Each row was made from one small tree. The marks that hang from a mark follow it in brackets, in the order of their numbers. Every link used is in the known rows. Write each row's tree.
Known rows
Z465[Z495 Z964[Z839]]: [-1.11 -0.51 -0.02 -2.44 -0.80 -1.12 -0.07  1.36  1.60 -1.60  2.69 -1.96
  2.32 -0.44 -1.02 -1.77  0.18  0.07]
Z585[Z465[Z964]]: [ 2.03 -0.53  0.49 -1.10 -1.17  2.44 -0.95  1.64 -0.49 -0.69 -0.41 -0.11
  0.33  0.50 -0.25 -2.27  1.22 -1.74]
Z585[Z465[Z495 Z964]]: [-0.28 -1.24 -1.42 -1.21 -0.54  1.64 -1.06  1.52 -0.30 -0.38 -0.17 -0.41
  1.50 -0.11 -0.75 -2.48  0.74 -1.14]
Z585[Z465]: [ 0.70  0.04  1.51 -0.25 -0.38  2.48 -0.94  1.39 -0.94 -0.47 -0.02 -1.82
 -0.56  1.22 -0.50  0.98  1.31 -1.09]
Z224[Z839[Z585]]: [ 0.12 -0.44 -0.26 -1.76 -1.85 -1.11 -0.95  0.28  0.26 -2.03 -1.46 -1.13
  0.04  0.15  1.00  1.05  1.90  1.26]
Z761[Z839]: [ 0.71 -0.04  3.73  4.00 -0.61  0.50 -2.01  1.91  0.66 -1.08 -1.61 -2.95
  0.05  1.52 -0.58  2.06  0.95 -0.08]
Z964[Z464[Z224 Z585[Z465]] Z839]: [-0.12  2.98  1.67 -1.62  0.93  0.60  2.51 -1.01  0.32  1.17  1.53  1.11
 -1.87 -0.33  0.85  2.24  0.84 -0.66]
Z839[Z585[Z465[Z495 Z964]]]: [-0.17 -2.30 -3.93 -1.81 -0.51  0.80 -0.60  1.25 -1.74 -0.40 -0.11  1.07
  2.00 -0.46 -0.98 -2.23  0.86  0.07]
Z964[Z464[Z761] Z839[Z585[Z465]]]: [ 0.23  0.05 -1.97 -0.96  0.44  0.09  2.93 -1.72 -1.67  0.88  2.34 -1.07
 -3.30 -0.82 -0.47  1.39 -4.10  0.29]
Z964[Z464[Z761] Z839[Z585]]: [-0.74  0.02 -1.18 -0.46  0.20 -2.02  2.05 -1.76 -0.63 -0.27  3.27 -1.92
 -2.69 -0.17 -0.43  1.53 -3.45  1.65]
Z465[Z964]: [ 1.12 -0.86  1.34 -0.67 -1.40  0.25 -1.54  1.47  0.68 -1.64  0.30 -1.10
  1.32  1.08  0.03 -2.10  1.86 -0.46]
Z464[Z224 Z585[Z465] Z761[Z839]]: [ 1.05  0.63  2.67  5.06  2.04  1.20 -1.04 -0.22 -0.73  2.10 -3.00  2.27
  0.59  0.97  0.39  1.71 -1.20 -0.77]
Z585[Z465[Z495]]: [-1.49 -0.56 -0.38 -0.69  0.33  1.69 -1.10  1.34 -0.99 -0.07  0.52 -2.23
  0.57  0.68 -1.02  0.96  1.05 -0.61]
Z464[Z224 Z585]: [-0.54  0.98  2.77  0.25  0.95 -0.38 -1.37  0.24  0.32 -0.51  0.50  1.06
  2.09  1.77  0.92  1.50  3.83  0.59]
Z464[Z224]: [-1.14  2.90  2.08  0.82  0.44  0.50 -2.20  0.60  0.37 -1.07  0.56 -2.71
  1.31  2.12  0.45  0.99  2.80  0.51]
Z585[Z465[Z495 Z964[Z839]]]: [-0.11 -0.26 -0.95 -2.76 -0.64  0.85  0.79  1.56  0.48 -0.55  1.73 -0.93
  1.34 -0.92 -1.32 -2.10 -0.49 -1.36]
Z224[Z839[Z585[Z465[Z495]]]]: [-1.29 -0.80 -2.98 -2.59 -1.06  0.24 -0.32  0.56 -0.72 -0.56 -2.05 -0.44
  0.40 -1.04  0.21  0.78  0.80  0.48]
Z964[Z464]: [-0.59  0.70  1.57  0.26 -0.59 -0.02 -0.09 -0.13  0.46 -0.83  0.90 -3.26
 -2.60  1.17 -0.01  1.66  0.90  0.25]
Z465[Z495 Z585 Z964[Z464[Z224]]]: [-1.52  1.80 -1.04 -0.94  0.08 -1.69 -0.81 -1.02  2.49 -0.03  0.07  1.08
  1.26 -0.96 -0.32 -1.81  1.15  1.01]

Write each row's tree
[-0.49 -0.11 -1.05 -0.93  0.86  0.58 -0.70  0.63 -0.31  0.88 -0.68  3.59
  3.49 -0.15  0.22 -2.00  2.61 -0.86]
Z464[Z224 Z585[Z465[Z495 Z964]]]
[-1.91  0.11 -3.42 -2.74 -0.02 -0.06  2.64 -0.52 -1.28  0.25  2.63 -1.57
 -1.71 -1.22 -1.10  1.96 -1.46  0.82]
Z964[Z464 Z839[Z585[Z465[Z495]]]]
[-1.22  3.01  0.73  2.27  1.69 -0.58 -0.67 -1.96  0.12  0.59  0.70 -2.82
 -2.01  1.38  0.66  0.92 -1.14  0.90]
Z964[Z464[Z224 Z761]]
[-0.91 -2.60 -1.31  0.53  0.81 -2.45  0.64 -1.63  0.62  1.07  0.98  2.00
 -0.22 -0.75  0.09 -1.71 -1.79  0.64]
Z465[Z495 Z964[Z464[Z585 Z761]]]
[-0.41 -1.06  0.82 -3.46 -1.15 -1.89 -0.01  0.88  2.91 -1.54  2.17  1.07
  2.90 -1.45 -1.76 -1.60 -0.06  0.53]
Z465[Z495 Z585 Z964[Z839]]
[ 0.34  0.80  0.19  1.39  1.11 -1.68  0.23 -2.09  0.73  1.21  0.14  2.45
 -0.26  0.15  1.39 -1.72 -0.39  0.43]
Z465[Z964[Z464[Z224 Z585 Z761]]]
[ 1.49 -1.84 -0.16  4.19  0.58  1.40 -0.65  0.46 -2.31  0.76 -2.21 -0.13
 -0.55  0.61 -0.87  1.83 -3.00  0.15]
Z464[Z761[Z839[Z585[Z465]]]]
[ 0.48  2.05 -3.30 -0.59 -0.12  1.18  0.61 -0.90 -1.27  0.35 -0.74  1.26
 -1.01 -0.36  0.75 -1.94  1.26 -0.03]
Z839[Z585[Z465[Z964[Z464[Z224]]]]]
[ 0.56 -2.42 -2.69  2.07 -0.69  0.71 -0.97  1.71 -1.09 -0.05 -2.64  1.02
  1.89 -0.80 -1.27 -1.37 -0.49 -0.10]
Z761[Z839[Z585[Z465[Z495 Z964]]]]
[ 0.23 -1.96 -0.20 -3.28 -0.22  0.06  1.43  1.12  0.39  0.23  1.68  2.66
  2.15 -1.22 -0.48 -1.59  0.38 -1.01]
Z464[Z585[Z465[Z495 Z964[Z839]]]]
[ 0.09 -1.59 -4.08 -3.13 -1.92 -0.03 -0.45  0.62 -0.38 -0.93 -2.53  1.06
  1.27 -1.97  0.25 -2.63  0.72  0.04]
Z224[Z839[Z585[Z465[Z495 Z964]]]]
[ 2.38 -2.08  1.07 -1.70  0.29  0.41  1.62 -0.05 -0.06  0.93  1.37  3.31
  0.35 -0.83 -0.05 -1.98 -2.13 -1.50]
Z464[Z585[Z465[Z964[Z839]]] Z761]
[ 0.34  1.42  1.36  0.01  0.89  0.45 -0.55 -1.23  0.18  1.09 -3.01  2.30
 -0.02 -0.01  1.95  0.38  0.15 -0.82]
Z464[Z224[Z839] Z585[Z465] Z761]
[-0.11  2.33  2.67  5.97  1.50 -0.03 -2.40 -0.06  0.26  0.39 -1.88 -2.38
  0.64  1.93 -0.18  1.53 -1.48  0.41]
Z464[Z224 Z761[Z839]]
[ 1.14 -2.59  1.77  0.44  1.12  1.30 -0.13 -0.01 -1.38  1.31 -0.05  2.03
 -0.45  0.99  0.08  0.95 -1.00 -0.98]
Z464[Z585[Z465] Z761]
[-1.72 -1.67 -2.80 -1.09  0.04  0.98 -0.62  1.00 -2.25 -0.20  0.66 -0.52
  1.23  0.39 -1.12  1.12  0.66  0.74]
Z839[Z585[Z465[Z495]]]
[ 1.11 -1.24  0.80 -0.96  0.12 -2.16  2.52 -1.55  1.35  0.53  2.21  1.87
 -1.55 -1.12  0.34 -1.30 -2.50 -0.10]
Z465[Z964[Z464[Z585 Z761] Z839]]
[-1.07  4.61  0.94 -0.31 -0.69 -0.80 -0.56 -1.38  2.02 -1.08 -2.04 -2.93
 -2.19  0.19  2.14  1.26  2.21  0.58]
Z964[Z464[Z224[Z839]]]
[ 0.19 -0.86 -0.26  4.91  0.39 -1.19  0.18 -1.01 -0.72  0.63 -1.24 -1.70
 -2.74  0.33 -0.38  2.33 -3.46  1.54]
Z964[Z464[Z761[Z839[Z585]]]]
[-0.11 -0.10  2.78 -1.85 -0.40 -1.43  2.40 -0.56  1.29 -0.34  2.78 -0.06
 -1.83 -0.18  0.40  2.54  0.63  0.43]
Z964[Z464[Z585] Z839]
[ 2.36 -0.68 -1.74  2.49 -1.34  1.32  0.60  0.34 -1.06  0.39 -2.95  0.85
 -2.16 -0.93 -0.14 -0.88 -0.83 -0.50]
Z761[Z839[Z585[Z465[Z964[Z464]]]]]
[-0.05  1.35  2.55  5.78  1.81 -1.39 -0.26 -1.74  0.62  1.57 -2.08  0.79
 -1.50  0.81  0.95  2.44 -1.55  0.92]
Z964[Z464[Z224 Z585 Z761[Z839]]]
[ 0.22  2.02  1.32 -1.66 -0.10 -1.76  1.77 -1.08  1.94 -0.06  1.93  1.75
  0.10 -0.58  1.34 -1.09  1.63  0.15]
Z465[Z964[Z464[Z224 Z585] Z839]]
